What can hang from each mark:
malo: fofon fonas gobil nurik
butipir: fofon gobil nurik
tevev: fofon fonas gobil kelug
gobil: butipir malo tevev
nurik: butipir
kelug: tevev
fofon: malo tevev

Every row comes from one small tree of marks. The marks that hang from a mark follow it in brackets, in alphabetical order. Every link used is in the known rows. Which tree was each row made from?
Known rows:
nurik(butipir(fofon(malo tevev) gobil)): [-0.16  2.74 -2.32  3.46 -1.67 -0.01 -0.42 -0.57  0.72 -3.12  1.01 -5.42
  1.92  5.94 -4.70 -1.96  2.62 -0.62  2.88  0.26 -0.71 -0.09  0.38]
fofon(malo(gobil)): [-0.59  1.36 -2.20 -0.24  2.50  0.93  1.75  1.29 -1.70 -3.81  0.99 -4.35
  0.46 -1.55 -1.04  1.01 -0.23 -0.39 -0.22  0.58  0.59  1.24 -0.77]
fofon(malo(gobil) tevev(kelug)): [-1.49 -2.65  0.91 -1.83  2.54  1.18  5.41  4.20  2.14 -0.75 -1.90 -3.55
 -1.26  0.05  1.37 -1.42  4.52 -3.31  1.32 -0.94 -0.11  3.79 -1.36]
malo(nurik): [-0.64  2.34  1.09 -2.07 -1.06 -1.30 -0.69 -0.54 -0.92 -3.29  0.94 -1.46
 -1.64  0.12 -0.26  2.82 -3.48 -0.24  1.61  3.23  1.78 -2.02 -2.01]
malo(fofon fonas gobil nurik): [-1.46 -0.07  1.20 -1.00  4.36 -2.14  2.08  0.87 -6.42 -3.30  1.79 -0.26
  1.35 -2.78  1.10  6.44 -3.83 -3.70 -2.96  3.39  1.52 -4.59 -2.31]
fofon(malo): [ 0.48  1.74 -2.18 -2.21  0.50  0.50 -0.65  0.61 -1.06 -3.55  1.35 -2.68
 -1.20 -0.19 -0.90  0.20 -2.05  0.45  0.21  0.28 -0.71  0.27 -1.60]
butipir(fofon gobil(malo(fonas) tevev(kelug)) nurik): [ 2.41  4.92 -2.36  4.20 -1.27  2.65 -2.61 -1.37  1.98  3.40 -0.65  2.03
  2.44  2.10 -2.13 -1.57  3.56 -1.10 -2.06 -0.23 -0.90 -1.29  2.08]
malo(fofon fonas gobil nurik(butipir)): [-2.20 -0.05  1.45  0.16  3.71 -2.65  2.62 -0.63 -5.51 -4.29  2.18 -1.44
  1.71 -0.89  0.00  7.81 -2.58 -2.58 -2.87  5.53  2.04 -7.03 -2.27]
tevev(fonas gobil): [ 0.01 -1.67  2.52 -0.34  0.04  0.03 -0.91 -0.02  0.91 -1.10 -0.93  0.87
 -3.44 -1.39 -0.05  0.14 -3.14  4.05  0.55 -2.85  0.27  2.43  0.44]
malo(fofon fonas gobil(tevev) nurik): [-1.14  0.57  0.05 -0.76  4.90 -1.53  4.00  1.09 -5.62  0.36  1.96  1.01
  2.21 -2.97  3.74  4.30 -2.50 -4.67 -3.59  2.68  1.17 -5.57 -2.06]
nurik(butipir(fofon(malo) gobil(tevev))): [ 0.56  4.89 -4.65  3.98 -1.82  0.91 -0.43 -2.10 -0.19 -0.45  2.01 -3.71
  3.08  4.18 -2.88 -2.53  2.45  0.27  1.81  1.23 -0.08 -1.42  0.59]
butipir(fofon(tevev) gobil): [ 0.45  2.42 -0.20  3.50 -2.12  0.10 -1.32 -0.17  1.70 -0.15 -0.44 -2.52
  2.36  6.13 -3.48 -2.88  1.63 -1.86  2.80 -1.38  0.20  2.99  0.04]
kelug(tevev(fofon fonas gobil(butipir))): [ 0.23 -6.46  2.40 -1.55 -2.69 -2.14 -2.82 -0.80  2.12  1.71 -0.70  3.71
 -2.30 -2.05  0.67 -2.36  0.61  6.23  0.42 -3.74 -0.90  4.99  1.91]
gobil(tevev(fonas)): [ 0.74  0.05 -0.16 -0.87  0.46  2.59  0.86 -0.44  0.14  2.60  0.63  1.40
 -0.44 -0.15  3.46 -1.27 -2.10  1.24 -0.58 -1.52 -0.64 -1.59 -0.75]
malo(gobil(butipir) nurik): [-1.98  2.59  0.77  1.22 -0.33 -0.01 -0.30  0.82 -0.64 -2.29  1.64 -3.02
  0.56 -1.27 -1.86  3.69 -3.28  0.49  0.95  4.18  4.87  0.24  1.31]
butipir(fofon(malo(gobil)) nurik): [ 0.31  4.66 -4.18  2.42  0.27  0.19 -2.01  0.08  1.26 -6.30  1.42 -5.65
  2.79  0.46 -5.81 -1.78  0.11 -1.17 -0.37  1.11  0.80 -1.56  0.39]
nurik(butipir(fofon)): [ 0.09  2.61 -0.55  2.62 -2.76 -1.23 -1.51 -4.03  2.66 -2.66  0.78 -2.24
  2.38  5.60 -3.42 -0.12  0.35  0.52  1.83  3.31  1.79 -2.65 -1.50]
tevev(fofon(malo(gobil nurik)) kelug): [-1.38 -2.68 -1.07 -4.74  0.58 -1.52  2.50  1.52 -2.03 -0.61 -1.51 -1.38
  0.55 -4.82  2.58 -0.82  3.58 -1.83  1.73  2.32 -0.08  2.32 -1.56]
gobil(malo(fofon(tevev))): [ 0.62  0.21 -0.41 -1.40  1.78  1.76 -0.01 -2.27  0.76  0.71 -1.65  1.49
  1.50  1.66  0.57  1.90 -3.73 -3.45 -4.31 -0.46 -2.14 -2.35 -2.36]
gobil(tevev): [ 0.46  1.88 -0.39 -0.64 -0.22  0.22  1.16 -1.19  2.24  2.44  0.43  0.79
  0.62  1.76  2.55 -0.85 -0.44 -0.50 -0.65  0.68  0.94 -0.99 -1.60]
gobil(butipir(nurik) tevev(fofon fonas)): [ 0.76 -0.06 -2.11 -1.39 -2.45  0.71 -4.38 -0.88  2.56  3.01  1.42  1.96
  1.76 -1.63  0.56 -2.58 -3.20  3.67 -3.45 -0.40  0.02 -2.02  2.93]
gobil(butipir(fofon)): [ 0.75  3.13 -1.21  2.67 -3.69 -0.08 -4.49 -1.94  2.83 -0.04  1.73 -0.78
  2.19  3.66 -4.00 -1.55 -3.23  1.28  1.32  1.39  3.19  1.41  1.14]

Write each row's tree:
[ 1.14 -3.27  1.05 -0.30 -2.14 -3.30 -4.57 -1.56  3.37  0.54 -0.83  4.81
 -1.48 -1.98 -1.76  0.47  1.72  4.84 -3.06 -2.09 -1.72  1.59  3.09] -> kelug(tevev(fofon gobil(butipir(nurik) malo(fonas))))
[ 0.13  0.49  1.38  2.46 -2.56  0.66  0.15  0.46  3.59  2.05 -2.02 -1.26
  1.38  6.07 -2.12 -3.62  4.50 -2.34  3.31 -1.02  0.86  4.94 -0.64] -> butipir(fofon(tevev(kelug)) gobil)
[-0.28 -2.13  3.50 -0.47 -2.62  0.70 -3.01  1.06  6.09  0.63 -1.44  1.72
 -4.57 -1.40 -1.99 -0.31 -2.17  5.51 -0.87 -0.96  3.02  4.15  3.04] -> tevev(fonas gobil(butipir(nurik)) kelug)
[ 0.60  0.88  0.87  4.30 -1.46  1.28  0.11 -1.55  1.57  1.39 -1.58 -0.06
  1.40  5.78 -2.54  0.39  4.95 -1.15  1.49  0.22 -1.19 -0.46  0.91] -> nurik(butipir(fofon(tevev(kelug)) gobil(malo(fonas))))
[-1.65 -1.72  1.34 -0.34  3.62 -0.48  3.71  0.44  0.60 -0.84 -0.94 -1.67
  2.94  1.89  0.66  1.93 -1.16 -4.53 -3.38  0.61  1.15 -0.40 -2.83] -> malo(fofon(tevev) gobil)
[ 0.59  1.48 -1.36  2.54 -1.16 -2.42 -3.50  1.05  0.59 -1.37  1.63  0.06
 -1.20 -0.33 -3.97 -1.74 -2.23  2.23  1.39 -1.89  1.16  3.00  3.11] -> tevev(gobil(butipir(fofon(malo(fonas)))))
[ 0.53 -3.30  1.93 -1.57  0.89  0.64 -0.57 -1.87 -1.32 -0.92 -1.22  3.58
 -3.70 -3.49  1.22  1.66 -2.93  2.04 -1.52 -2.78 -2.53 -0.39 -0.69] -> kelug(tevev(fonas gobil(malo(fofon nurik))))
[-1.39 -0.56  2.36 -0.53  2.82 -0.64  5.34  2.79 -2.01  2.08  0.10  1.14
 -0.71 -2.86  4.64  2.61  3.16 -2.90  0.68  2.42  2.09 -1.61 -0.81] -> malo(fonas gobil(tevev(kelug)) nurik)
[-0.03 -4.41  0.36 -2.92 -1.23 -5.20 -2.06  1.72 -1.65 -1.34  1.20  2.24
 -3.44 -4.07  0.11 -0.76  1.33  3.48  1.33 -1.84 -1.52  2.84  1.78] -> kelug(tevev(fofon(malo(fonas nurik)) gobil(butipir)))
[ 0.12  1.60 -1.21 -3.08  1.77 -1.34 -0.43  2.65 -5.89 -5.17  2.95 -1.83
 -3.15 -2.78  0.17  2.94 -3.11 -0.73  1.04  0.95 -1.40 -3.13 -0.99] -> fofon(malo(fonas nurik))
[ 0.58  0.92 -1.75 -1.39  0.49 -1.12  0.25 -2.67 -3.20  2.61  0.27  3.74
  1.77 -2.56  3.85  2.23  0.49 -0.76 -1.38  2.36 -3.04 -7.26  0.22] -> gobil(malo(fonas nurik(butipir)) tevev(fofon))
[-1.27 -0.94 -0.64 -1.57  1.79  0.23  2.61  0.55 -3.66  1.42  0.17 -0.15
  2.16 -5.05  4.25 -0.37 -0.18 -0.67  0.58  0.68  0.06 -2.06  0.05] -> malo(gobil(tevev(fofon fonas)) nurik)
[ 1.53  1.63  0.01  1.48  0.50  3.39  0.95 -0.28 -0.57  5.90 -1.32  3.72
  0.13  0.47  2.77  1.26  3.11 -0.12 -1.81 -0.87 -1.17  1.33  0.90] -> butipir(gobil(malo(fonas) tevev(kelug)))
[ 1.28  1.36 -0.93  2.84 -2.15  3.48 -0.16 -0.76  0.82  5.11 -0.71  1.01
  1.75  2.38  0.90 -4.83  2.84  0.05  2.26 -1.90  0.27  2.94  0.42] -> butipir(fofon gobil(tevev(fonas kelug)))
[ 0.22 -1.49  2.03  0.70 -0.98  1.18  0.39  0.57  2.76  1.33 -3.45  1.52
 -2.34 -0.43  0.08 -3.71  0.68 -1.65  3.87 -3.29 -1.52  1.98  0.66] -> butipir(fofon(tevev(fonas gobil(malo(nurik)) kelug)))
[-1.62  2.61 -0.04  0.42  1.90  0.01  3.76  0.74 -0.90  0.03  0.65 -1.90
  1.26 -1.82  2.19  1.65  0.05 -2.16  0.88  3.10  2.75 -2.02 -0.77] -> malo(gobil(tevev) nurik)
[ 0.40 -5.67  1.93 -4.82 -1.51  0.43 -0.37 -0.76  0.43  2.94 -2.50  3.16
 -0.56 -1.90  3.97 -2.04  1.24  1.79  0.36 -0.86 -1.43  2.57 -1.57] -> tevev(fofon fonas kelug)
[ 1.45  0.40 -1.25  0.07  1.11  5.90  0.59 -1.93 -1.54  6.51 -1.81  3.82
  1.38 -0.92  3.34  0.09 -1.00 -0.55 -4.02 -1.65 -1.80  0.47 -0.28] -> butipir(gobil(malo(fofon) tevev(fonas kelug)))
[-0.84 -5.24  3.71 -2.20  0.27  0.07  0.72  1.17  3.56  3.15 -2.15  2.84
 -2.39  0.42  1.25 -0.84 -3.13 -0.24 -2.13 -2.53  0.86  3.47 -0.29] -> malo(fofon(tevev(fonas gobil(butipir) kelug)))
[-1.34 -1.34  1.71 -1.97  0.86 -1.00  3.11  4.33 -2.43 -2.57  0.43 -2.79
 -4.00  1.03  0.25  2.12  3.55 -1.88  2.83  1.09 -1.40 -1.07 -0.37] -> fofon(malo(fonas nurik(butipir(gobil))) tevev(kelug))
[ 1.33  3.06 -1.39  4.76 -1.59  2.11  0.10 -3.23  0.89  4.12 -0.63  1.59
  2.74  3.97 -0.63 -0.17  4.84 -0.26  0.49  1.32 -0.44 -1.82  1.12] -> nurik(butipir(fofon gobil(malo(fonas) tevev(kelug))))
[ 0.83 -1.83  1.65  2.36 -3.40 -0.75 -4.51 -0.79  5.01 -1.81  0.56  0.92
 -2.68  0.91 -4.14 -2.67 -0.69  5.50  0.60 -3.08  0.92  2.61  2.77] -> kelug(tevev(fonas gobil(butipir(fofon nurik))))
[ 0.21 -1.42  0.07 -2.48  2.58 -0.90  1.43  4.01 -1.93 -3.03  1.15 -1.67
 -2.53  0.73  0.49  0.12 -0.13 -2.16  0.26 -2.56 -3.18 -0.88 -0.88] -> fofon(malo(fonas) tevev)
[ 0.44 -3.69 -1.53 -3.53  0.38 -1.36 -1.69  0.67 -2.33 -1.21 -0.82  0.87
 -1.84 -5.41  1.02 -2.99 -1.62  3.80  0.47 -4.31 -3.39  3.13  0.98] -> tevev(fofon(malo) fonas gobil)
